Known rows, with every step that occurs
zapof > bire: [-1.088  1.090  0.764  1.060 -2.644 -1.175  0.486 -1.750  3.852  0.046
  1.084  0.690 -0.059  0.745 -3.455  0.176 -2.474 -5.151 -1.502 -0.393
  2.111]
rosu > tatuli > zunemig: [ 1.040  2.630  0.715  0.029  1.389  3.692 -0.189 -0.458  1.051  1.285
  3.060 -0.589 -0.019 -0.212 -2.417 -1.961  2.417 -0.396 -0.262 -1.611
  2.844]
tatuli > mezad > bire: [-1.683 -0.837  1.386  0.005 -1.746 -3.344  0.420 -2.968  0.188  0.152
  1.442 -0.583  0.417 -0.070  0.470  1.285 -1.931  2.626  2.922 -1.673
  1.584]
mezad > tatuli > zunemig: [ 2.874 -0.566 -1.707 -4.130  1.845 -1.043  3.339  2.814  2.116 -1.530
  2.260 -1.777  1.103 -2.196  1.137  0.211 -1.488  3.533  0.915 -3.392
  2.791]
nulo > bire > rosu: [-2.643 -2.872 -3.716  1.304 -0.478 -2.867 -3.117 -3.329  1.041  0.894
 -0.294  1.076  0.252  0.719 -1.484 -1.144 -2.654 -3.885  1.592  1.322
 -2.760]
zunemig > bire: [-3.538 -1.756 -3.677 -2.824 -1.378 -1.304  0.786 -3.331  2.705  0.374
  1.556  1.722 -0.957  0.013  0.820 -1.028  0.119  2.834 -0.498 -3.427
 -1.176]
zunemig > bire > rosu > tatuli > mezad: [-0.319 -1.787 -2.698 -2.416 -1.675 -1.050 -0.966 -4.503 -0.459  1.574
  0.512  2.691 -0.998  0.673  0.823 -2.555 -0.175  1.709  0.680 -2.548
 -2.255]
bire > nulo > tatuli: [ 1.486  0.565  0.037 -0.712 -3.629  2.211 -0.774 -0.503  2.702  2.512
  1.194  0.202 -0.077 -2.377 -0.521  0.875 -1.091 -1.652 -1.073  0.241
 -1.552]
nulo > bire > mezad: [-5.457 -1.500 -3.644  4.161 -1.901 -2.985 -2.830 -2.129  0.970 -0.324
  2.153 -0.930  0.189  1.632 -1.579  1.601 -2.106 -0.800  3.725  2.222
  0.558]
rosu > tatuli: [-0.525  1.574  0.032  0.432 -0.890  2.654 -1.475 -2.814  0.952  1.236
  1.668  0.753  0.248 -0.907 -3.250 -2.399  2.032 -1.153 -0.860 -3.171
  2.135]
zapof > bire > nulo > tatuli > zunemig: [ 2.188  1.996  1.400  1.500 -3.050  1.825  0.131  0.496  3.629  1.814
  2.112  0.442  0.036  0.575 -2.429  1.305 -2.483 -5.754 -1.575  1.725
  2.188]
tatuli > zunemig > bire: [-0.861  0.217 -1.928 -2.968  1.871  0.320  2.531  0.400  2.784  0.424
  3.273 -0.795 -1.147  0.415  1.388 -0.331  0.357  3.253  0.424 -0.751
  0.204]
rosu > tatuli > mezad > bire: [-0.255  1.097  1.441  1.546 -1.122  1.171 -1.575 -3.435 -0.871  1.322
  2.247  0.553  0.874  0.258 -1.858 -1.194  1.332  0.599  1.521 -3.232
  4.043]
zapof > bire > mezad > tatuli > zunemig: [ 0.440  1.774  0.442  1.678 -3.055 -2.297  1.529  0.992  1.875 -1.243
  2.119 -1.891  0.253  1.275 -1.750  1.675 -3.487 -1.805  1.806  0.470
  4.453]
rosu > tatuli > mezad: [ 0.674  0.591  0.789  1.343 -0.647  1.470 -1.598 -2.762 -0.577  0.777
  2.786  1.207  0.492 -0.067 -2.664 -0.536  1.194  0.462  0.766 -1.422
  2.401]
zunemig > bire > mezad: [-4.546 -0.816 -3.302 -0.952 -3.475 -2.525  0.550 -2.996  1.080 -0.066
  1.879 -0.094 -1.394  0.731  1.369  0.135 -0.581  4.526  2.109 -1.670
 -0.675]
nulo > bire: [-4.528 -2.522 -4.094  2.434  0.135 -1.800 -2.544 -2.485  2.445  0.111
  1.835  0.866  0.729  0.880 -2.042  0.296 -1.413 -2.414  1.134  0.485
  0.145]
nulo > bire > zapof: [-5.713 -1.482 -5.497  2.236 -0.970 -0.820 -3.448 -2.934  2.597 -0.006
  1.142  0.399  2.115 -1.331 -2.807  0.976 -0.548 -2.913  0.715  3.274
  1.070]
zunemig > bire > nulo: [-1.791 -2.048 -3.501 -3.143 -2.986 -0.698 -0.512 -3.911  3.068  1.546
  1.487  1.813 -1.412 -1.104  2.282 -0.750 -0.361  1.110 -0.021 -1.677
 -2.724]

Rows
[-0.873  1.459  0.572  1.481 -2.131  1.393  0.878  0.392 -0.215  1.348
  1.814 -0.455  2.446 -0.384 -1.977  2.350 -0.661  3.041  0.068 -1.192
  3.893] -> nulo > tatuli > mezad > bire > zapof
[ 0.590  0.040 -1.785 -3.716  1.492 -0.501  2.150 -0.199  1.838  0.918
  1.739 -0.647 -1.481  0.372  1.862 -1.306 -0.530  2.162  0.746 -0.155
 -1.940] -> tatuli > zunemig > bire > rosu
[-1.476  0.904 -1.672 -1.769  0.528 -0.527  2.376  0.623  1.735  0.093
  3.452 -2.122 -1.453  1.035  1.777  0.566 -0.068  4.380  2.174  0.420
  0.416] -> tatuli > zunemig > bire > mezad
[-0.153  2.241 -1.541 -0.586  0.821  4.187 -0.554 -1.235  0.943  1.380
  3.162  0.092  0.398 -0.472 -1.708 -1.865  3.337  0.883 -0.388 -1.191
  3.306] -> rosu > tatuli > zunemig > bire > zapof
[-1.035  0.167 -1.342 -0.513 -3.493 -3.584  1.116  0.201  0.162 -1.731
  1.314 -2.993  0.212 -1.339  0.498  1.498 -2.494  4.176  3.735 -1.436
  1.609] -> bire > mezad > tatuli
[ 2.654  1.292  0.426 -1.011 -1.994  3.063  0.131  1.060  2.763  2.588
  2.178 -0.747 -0.194 -1.890  0.128  1.094 -0.836 -0.972 -0.656  1.329
 -1.007] -> bire > nulo > tatuli > zunemig
[-2.479 -0.184  0.510 -0.109 -2.486 -2.653 -0.209 -3.326  0.280  0.067
  0.996 -0.905  1.437 -1.605  0.011  1.730 -1.204  2.300  2.648  0.157
  2.323] -> tatuli > mezad > bire > zapof
[-0.113  2.254 -0.659  0.322  0.410  3.096 -0.239 -0.856  0.100  1.249
  3.646 -0.548 -0.504  0.951 -1.027 -1.608  2.581  1.838  0.970 -1.687
  3.095] -> rosu > tatuli > zunemig > bire > mezad
[ 2.654 -0.172  0.826 -1.077 -1.628 -0.881 -1.904 -3.780 -1.394  1.560
 -0.840  1.051 -0.350 -0.649 -1.384 -2.552 -1.130 -1.840  1.077 -0.300
 -2.753] -> bire > rosu > tatuli > mezad
[ 2.131 -1.288 -3.205 -4.840  1.776 -1.027  3.423  2.249  1.991 -1.304
  2.661 -0.839  0.821 -1.366  2.223 -0.010 -1.079  4.922  0.983 -4.224
  2.797] -> mezad > tatuli > zunemig > bire
[-3.034 -1.854 -4.263  2.972 -0.322 -2.834 -1.460  0.349  0.515 -1.041
  2.967 -1.695  0.942  1.382 -0.353  1.857 -2.453  0.902  4.433  1.380
  2.471] -> nulo > bire > mezad > tatuli > zunemig
[-2.092  0.598  0.936 -1.540 -4.063 -1.226 -0.548 -3.921  2.672  2.271
 -0.540 -1.381 -0.144 -2.212  1.591 -1.468 -0.981 -1.584  1.523 -3.645
  0.540] -> mezad > bire > nulo
[ 0.385 -0.079 -1.867 -3.275  0.752  0.746  1.621 -0.012  3.113  1.183
  3.173 -0.702 -1.500 -0.255  2.378 -0.022  0.069  1.946  0.647  0.420
 -1.062] -> tatuli > zunemig > bire > nulo
[ 0.957  2.581  0.429  0.059  0.940  3.459  2.675  3.585  1.613  1.377
  2.951 -1.337  0.865  0.252 -2.149  1.175  0.110  2.312 -1.560 -0.902
  2.310] -> nulo > tatuli > zunemig
[-2.834 -1.558 -4.198 -2.071 -3.020 -2.954  1.210 -1.772  0.679 -0.820
  2.031 -0.206 -0.507  0.172  2.201  0.304 -1.129  5.932  2.532 -3.384
  0.772] -> zunemig > bire > mezad > tatuli
[ 3.200 -1.542 -3.037 -5.376  1.498 -1.563  3.135  1.873  1.290 -0.954
  1.678 -0.640  0.580 -1.479  2.529 -0.796 -1.672  4.172  1.191 -3.814
  1.351] -> mezad > tatuli > zunemig > bire > rosu
[ 3.128 -1.461 -3.216 -4.908  1.009 -0.702  2.743  1.946  2.227 -0.746
  2.600 -0.720  0.620 -1.837  2.852  0.116 -1.311  4.132  1.156 -3.405
  1.925] -> mezad > tatuli > zunemig > bire > nulo
